What can hang from each mark:
z597: z134 z190 z624
z134: z624 z853
z33: z134 z422 z624
z190: z578
z624: z33 z134 z597
z853: z134

Every row comes from one small tree of marks. The marks that hang from a mark follow it in brackets, in the order of their numbers. Every link used is in the known rows. Which tree was each row made from?
Known rows:
z33[z624[z134[z853] z597]]: [  9.2  -6.4   1.8   3.5  19.2   5.3   6.1 -23.3  -3.2  -1.2  -9.7  21.9
   0.0  -5.1   1.5  10.0   6.0  14.1  13.8  11.5]
z134[z624[z33[z422] z597[z190[z578]]] z853]: [ 15.8  -7.4  -9.1 -17.5  14.9  -5.7  12.2 -19.1   5.2   5.5  10.6  -9.6
 -21.4   3.0  -6.8 -13.5  -0.5  -5.6  32.0   7.6]
z597[z134]: [-30.0   6.8   6.5  13.8   2.1   5.6 -22.2  37.7   6.1  -1.0  -8.9 -17.2
  19.7   9.0   3.8   2.8  -0.4 -17.2 -50.5 -12.6]
z853[z134[z624[z33[z422] z597[z190[z578]]]]]: [  3.4  -3.1  -5.9  11.1  12.6   4.5   2.5 -32.0  16.7  -2.3  -5.1 -16.0
 -19.4   0.9  -2.7 -12.0 -11.0   6.4  -5.1  16.1]
z597[z134[z853]]: [-17.1   4.2   9.1  -0.5  12.3   0.2 -15.1  39.0   2.4   6.5  -9.0 -12.2
  29.1   5.5   2.9   4.0   7.7 -26.3 -21.7  -4.4]
z190[z578]: [-34.3  14.8   8.9  43.1   3.2   5.3  -7.3   2.4   3.1   8.6  -7.6 -45.7
  -3.4  23.0   5.2   5.8 -13.1  -6.0 -59.3  -9.9]
z597[z190[z578] z624[z33 z134[z853]]]: [ 23.3  32.9  -1.6  11.1  -2.7  -2.4   0.6  20.3  12.3 -13.2 -23.3 -21.1
 -32.2  16.7   1.6  -1.4  -1.4 -22.8  -7.5  -2.8]
z624[z134[z853] z597[z190]]: [ 10.6 -17.6   1.1   2.3  32.1   2.8   2.5 -12.9  13.5  -8.6   1.6  15.0
 -24.1  14.9  -2.2   3.0  -4.1 -23.9   7.9   0.1]
z134[z624[z33 z597[z190]] z853]: [ 10.2 -20.4  -3.1 -12.8  26.6  -8.1  10.3 -11.0  14.5  -5.3  -6.0  12.5
  -3.5   2.0  -9.5  -5.8   8.4 -15.2  31.5   3.9]
z624[z134[z853]]: [ -7.1   7.6  13.4   1.5  -2.2   0.2  -4.1   2.6   3.6  12.3 -13.5   7.8
  10.1   2.3   5.4   4.3  -6.4 -14.7   6.4   6.8]
z597[z624]: [-14.8   4.5  11.2  14.8 -11.8   1.9 -20.8  33.1  -0.3   2.1 -18.6 -21.5
   2.8  13.2   4.2   0.0   3.3 -20.3 -61.6 -12.3]
z624[z33[z134] z597]: [-18.9  -9.8   2.3  22.8 -17.4  -3.0   8.3  -9.8  -3.1  -7.6   5.0  30.7
 -22.8  -6.1  -4.8   5.7  -2.7  -0.6  -4.2  -3.3]
z624[z33 z597[z134[z853] z190[z578]]]: [  7.2   2.0  -8.6  14.2  34.9  -2.2   5.1  12.6  13.8 -17.9   2.7 -11.6
 -41.2  18.7  -6.1  -0.8   3.4 -32.0  -9.0  -5.7]
z624[z33 z134]: [-12.1  19.6   8.3  12.7 -29.2  -4.2  -1.5  -0.1   8.9   0.4 -15.9  20.0
 -21.1  -3.9   4.1  -2.6 -15.7  -5.6   0.3   1.4]
z853[z134[z624[z33 z597]]]: [ -7.3 -12.7   4.4  11.8  11.7   2.7  -2.3 -27.1  17.8  -0.2 -23.6  14.7
  -3.1  -9.2  -4.0  -6.6  -1.2  -2.0  -2.1  24.3]
z33[z422 z624[z134]]: [ -5.3  15.0   1.5  -3.5 -30.5   4.1  -5.7  -9.1 -12.3   8.8   3.6  -0.8
  17.9 -12.2  10.3   1.3 -10.3  38.1  -6.1  -1.1]
z597[z190 z624]: [ -7.7  -0.9   3.7  18.9   3.1  -0.3 -17.2  36.2   9.9 -16.2 -11.9 -33.3
   7.6  24.3   1.6   2.6   2.5 -20.9 -65.1 -28.1]
z134[z624[z33[z422]] z853]: [  0.1   2.8   4.8 -32.3 -22.5 -12.3   3.0   2.2  -4.6  22.9  -2.4   4.1
  23.2 -16.3  -0.3 -12.4   0.3  -0.6  38.6  11.3]
z624[z134]: [-21.2   9.5  10.4  15.9 -12.9   5.4 -12.0   0.6   7.5   5.0 -12.8   2.3
  -0.1   5.9   6.4   2.2 -13.8  -4.9 -21.6  -1.2]
z597[z190 z624[z134]]: [  3.2  11.0   2.3  12.0  -3.6   5.9 -18.0  26.7  14.0 -17.0 -18.7 -15.1
  -6.9  18.7   3.6   1.3  -2.7 -17.3 -42.6 -16.4]

Write each row's tree:
[ 22.5 -10.7  -6.9 -17.0   9.9   1.8   8.0 -21.0  -7.1  -3.7  16.8  10.0
  -4.8  -4.6   2.6   1.8  -1.5  21.1  21.8  -0.8]
z33[z422 z624[z134[z853] z597[z190]]]
[ 12.2  -5.6  -6.4  -6.8 -12.8  -4.0   3.9 -15.5   7.9  -9.5  19.2  25.6
 -61.7   1.5  -0.6 -12.5 -18.9  -7.0  14.2  -4.2]
z624[z33[z422] z134 z597[z190]]
[ -0.1 -19.8  -5.5 -22.8  -2.2   2.6   3.8 -11.6  -9.5   7.2  23.2   8.1
  30.8  -9.7  -5.4  -0.7   3.9  16.6  32.0   0.8]
z33[z134[z624[z597[z190]] z853] z422]
[ -1.4 -12.7   2.1  -5.2  -5.4   1.6  -3.6 -27.4   8.9   8.9  -8.5  13.4
  -8.1 -14.9  -1.6 -13.9  -6.7   4.2   6.1  25.6]
z853[z134[z624[z33[z422] z597]]]
[  5.6 -14.3  -7.8   7.9  42.8   3.9  -0.2   8.7   3.7 -21.7  -0.9  -5.9
  18.7   8.0  -2.6  12.1  16.3   3.5 -17.7 -13.3]
z33[z624[z597[z134[z853] z190]]]
[ -9.3   6.0   3.3  -5.3 -32.4  -3.3   8.6  -2.2 -28.9  12.7  14.8  -0.2
  63.6 -23.1   5.9  14.5   6.0  45.4  14.5  -4.4]
z33[z134[z853] z422 z624]
[  4.3 -16.0   2.4 -16.3  13.7  -6.6   7.5 -14.3   5.9   8.3 -11.3  22.1
  -5.9  -6.8  -7.9  -6.9   8.8 -14.0  35.3  16.6]
z134[z624[z33 z597] z853]
[ 21.5   3.2  -9.5  -3.5  16.7   5.9   9.6 -28.2  -6.8  -1.2  16.2 -10.6
 -16.8   4.2   3.1   2.5  -4.7  23.5  12.8   2.2]
z33[z422 z624[z134[z853] z597[z190[z578]]]]
[ 12.6 -14.2 -10.6 -16.6  21.7   1.6  -1.2   7.5  -8.3  -8.8  21.3  -8.2
  11.4  -0.4   0.0   2.0   9.5  12.1  -6.0 -11.3]
z33[z422 z624[z597[z134[z853] z190]]]
[ 10.4  24.8   4.7 -14.7 -50.0  -2.9 -14.4  24.6  -4.6   6.5 -10.4  10.1
 -32.1  -8.1   6.4 -14.0  -8.0  -8.9  -7.1   3.6]
z597[z624[z33[z422] z134]]
[ -0.3 -12.5  -1.8  -8.9 -12.1   0.6  12.1 -17.5 -28.8   8.3  22.6  16.0
  28.8 -20.2   0.9  12.3   9.1  36.3  21.1   2.7]
z33[z134[z853] z422 z624[z597]]
[  5.7  -4.1 -10.4   7.4   6.3   3.7  17.6 -22.1 -20.7  -4.6  27.0 -13.5
  19.6  -2.9  -0.8  14.4   4.8  39.4   8.7  -7.4]
z33[z134[z853] z422 z624[z597[z190[z578]]]]
[-23.1   8.1   0.5  10.6 -41.3   2.0   1.5  -2.7 -25.8   6.0  15.5  -4.5
  54.2 -19.1   6.4  13.2  -2.0  54.1 -12.8 -13.0]
z33[z134 z422 z624]
[ -0.6 -10.5   1.9 -11.6 -27.2  -9.7  13.3  -8.8 -17.3  10.1  24.5  33.0
 -20.1 -16.6  -3.1  -2.4  -1.8  -2.0  32.5   5.9]
z624[z33[z134[z853] z422] z597]
[  3.8  16.5  -4.5   7.1  -5.7  -2.0 -19.9  61.8  14.1 -27.5 -17.0 -17.5
  -9.1  12.6  -0.9  -4.5   9.3 -28.4 -47.8 -24.3]
z597[z134 z190 z624[z33]]
[ -0.5  -2.2  -5.6  28.9  12.0  -4.6  20.4 -14.2   2.9 -15.5   8.8   0.9
 -25.9  10.3  -7.0   9.8  -1.2  -7.7   6.9  -7.5]
z624[z33[z134[z853]] z597[z190[z578]]]
[ 19.1  -3.7   2.4 -27.1 -17.2  -7.3   8.3 -16.2  -5.3  13.6  12.7  41.0
 -53.4 -12.4   0.7 -13.5  -9.9 -16.6  46.5  18.4]
z624[z33[z422] z134[z853] z597]
[ -0.6  -6.9  -8.3  -9.8   4.4   6.8   7.4 -18.2  -8.8   8.2  21.6 -12.5
  18.9  -1.4  -4.6   0.5   0.9  19.2  24.0   4.1]
z33[z134[z624[z597[z190[z578]]] z853] z422]
[ -4.1 -24.2   4.9 -13.8  29.3   1.9  -1.6 -13.2   5.2  12.9  -8.0   7.3
  12.3   1.7  -6.3  -2.4  10.5 -12.4  14.7  14.6]
z134[z624[z597] z853]
[ -7.7  -7.1  -5.4  12.5  25.2   8.4   8.2 -18.0   3.2  -3.5   0.1 -10.2
  24.3   6.5  -7.8  10.8   7.5  10.7  12.1   2.4]
z33[z134[z624[z597[z190[z578]]] z853]]
[ -1.0  11.8   6.5   6.4   0.2   1.2   2.9  -6.9  -3.6   3.4 -18.4   5.1
  33.8  -7.5   6.2  12.7   3.1  21.0   7.8   3.8]
z33[z624[z134[z853]]]
[ 15.4  20.3   2.3 -31.9 -28.2  -7.3 -17.1  60.4  -9.3   7.3  -7.5  -2.2
  -7.3  -8.3   3.5 -13.2  13.0 -29.5  -4.8   1.3]
z597[z134[z853] z624[z33[z422]]]
[  7.1  22.9 -11.4 -15.3   7.8  -0.2  -2.9  24.4  10.1  -1.7  -0.9 -34.7
  14.0   5.5  -2.1  -9.8   1.9  -3.7  12.3  -2.4]
z597[z134[z624[z33[z422]] z853] z190[z578]]
